(in the rows, 128 means zero)
Known rows, with every step that occurs:
vaboteb segib nuneb sidi kasud: [135 174 147 135 110 143 119 135  88  70 141  54 117 139 168  55  87 141
 135 114  68 171 129]
segib vaboteb: [124 123  76 136 120 141 148 145 138 112 136  97 125  73 116 129 130 119
 125 148  98 171 126]
sidi nuneb segib zufe leko bazag: [146 128 117 144 129  91 166 112  94  85 149  78 128 137 181  95 106  77
 119 124  97 211 145]
vaboteb segib zufe leko: [131 154 131 130 143 130  97 100 104  46 160  59 111 123 154 111  67 102
 150 129  61 173 155]
nuneb sidi bazag leko zufe: [176 156  94 128 163  81  95 117  86 111 113 117 181 135  81  98 144 145
 117 127  79 144 128]
bazag sidi nuneb segib: [160 135 124 139 131 134 151 157  93 103 111 107 123 152 111  75 126 144
 104 131 129 170 129]
zufe leko bazag: [170 113  98  97 153  64 126  98 127 111 154 126 145 141 116 118 133  49
 137 111 110 122 184]
kasud sidi: [146 139 124 147 123 120 120 137 134 111 140 144 112 147  74 104 198 158
 139 139 108  97 119]
nuneb segib zufe: [144 158 178 124 104 109 131 111 105  59 164 113  96 131 134 104  90 131
 145 113  94 148 141]
bazag leko: [179 130 111 128 149 132 118 117 124 120  96 135 177  99 105 134 141 130
 131 128  72 136 109]
vaboteb segib zufe: [112 156 137 137 129 136 106  99 104  59 154  58 106 118 162 114  63 126
 147 135  74 163 130]
kasud sidi bazag: [130 130  65 153 140  73 126 177 127 106 140 144 126 157  79 108 209 145
 130 132 104 116 111]
zufe leko bazag sidi: [182 113  97  94 160  70 120 107 120 107 145 128 143 148  91 105 139  61
 133 114 114 123 184]
vaboteb segib: [121 158 129 125 119 135 120 122 109  77 136  72 110 132 155 105  68 133
 138 123  97 120 133]
segib nuneb sidi sureg: [161 135 146 134 125 138 118 156  86 121 146 109 146 121 116  54 141 144
 137 127 102 174 120]
kasud sidi bazag leko: [155 131  58 152 151  76 122 172 125 103 124 147 150 142  69 111 215 145
 132 132  76 120 100]
bazag leko zufe segib: [166 131 113 103 148 127 135  26 123  99 115 137 178  95  90 149  89 121
 142 106  69 146 137]
kasud sidi nuneb segib vaboteb: [151 142 103 165 110 119 159 154 117  86 141 106 109 138 107  80 185 146
 123 142  91 152 117]
leko bazag sidi sureg: [140 103  77  91 141  67 140 111 107 133 128 143 145 148  69 108 135 107
 144 114 141  67 129]
nuneb segib: [153 159 170 115  94 109 146 135 110  76 147 128 100 144 128  94  95 137
 136 100 119 104 143]
bazag leko zufe segib nuneb sidi: [186 141 130 106 145 128 129  30 109  97 123 124 182  94  93 119  95 127
 139 110  58 167 139]
bazag leko zufe: [158 123 101 114 148 120 133  42 123 115  92 129 191  98  92 148 109 128
 129 109  77 163 115]

Rows:
[163 136 113 153 126  85 147 123 110  79 157 109 114 154 110  81 183 113
 132 134  84 154 135] -> kasud sidi nuneb segib zufe leko bazag
[160 159 172 113 119 149 129 111 105  88 178 128 109 130 138  80 105 121
 153 114  84 145 172] -> zufe segib nuneb sidi kasud
[181 161 103 120 163  85  95 107  85 100 127 122 172 134  80  99 129 138
 127 125  75 133 144] -> nuneb sidi bazag leko zufe segib
[157 153 151 105 120  85 129 108 101  43 160 122 105 158 113  94 106 101
 150  92  76 148 166] -> nuneb segib zufe leko bazag sidi kasud
[163 150 163 111 117  78 130  96 104  51 177 112 104 138 129  99  92  91
 150 103  84 144 169] -> nuneb segib zufe leko bazag
[143 140 117 110 124 151 146 109 135  84 178 122 100  86 118 131  88 107
 154 135  94 123 172] -> zufe segib vaboteb
[152 134  60 138 150  75 130 125 123  89 139 148 147 141  60 120 185 139
 140 120  73 122 119] -> kasud sidi bazag leko zufe segib
[132 116  16 121 163  67 147 121 117  96 121 123 181  99 106 147 117 100
 126 110  71 183 122] -> sidi bazag leko zufe segib vaboteb
[186 153 147 117 137 124 128 122  99  89 178 120 130 111 130  80 106 114
 147 125  75 154 163] -> zufe segib nuneb sidi bazag leko
[131 134 130 157 121 122 163 127  94  90 137  80 122 131 186 100 105 109
 114 132 103 217 125] -> sidi nuneb segib zufe
[127 152 139 135 106 138 138 135 102  78 151  52 111 118 183  70  72 126
 133 122  89 179 126] -> vaboteb segib nuneb
[146 171 144 127 133 138  90 129  98 111 106 136 140 170  98  95 161 158
 132 112  84 113 136] -> nuneb sidi kasud
[148 143 126 168 118 114 146 138 111  84 146 110 107 150 114  84 181 145
 128 141  88 160 116] -> kasud sidi nuneb segib zufe
[150 116  99  98 133  62 146  94 115 138 132 124 133 144  97 102 138 102
 127 126 141  90 137] -> leko bazag sidi
[124 134 122 102 130  99 151  26 106  93 166 113 139 122 117 112  65 113
 136  97 109 187 165] -> leko zufe segib nuneb sidi bazag
[172 151 162 107 122  81 127 104  99  48 171 114 103 143 111  89  97 101
 147 107  87 145 169] -> nuneb segib zufe leko bazag sidi
[186 160 100 134 164  86  87 154  87 113 113 121 174 137  88  91 160 146
 118 136  77 130 125] -> nuneb sidi bazag leko
[145 128  52 146 150  70 127 135 124 100 123 144 156 142  62 118 200 145
 130 123  79 133 105] -> kasud sidi bazag leko zufe
[136 116  39 123 161  64 149 121 110 102 127 124 182 112 123 130 117 101
 124 102  78 196 120] -> sidi bazag leko zufe segib nuneb
[154 120  98 108 127  58 167 102 101 125 132 107 131 152 122  86 127  95
 116 122 137 118 135] -> leko bazag sidi nuneb segib
[125 152 111 117 145 111 104  97 100  43 150  67 114 145 140 103  80  96
 152 113  55 163 154] -> vaboteb segib zufe leko bazag sidi kasud
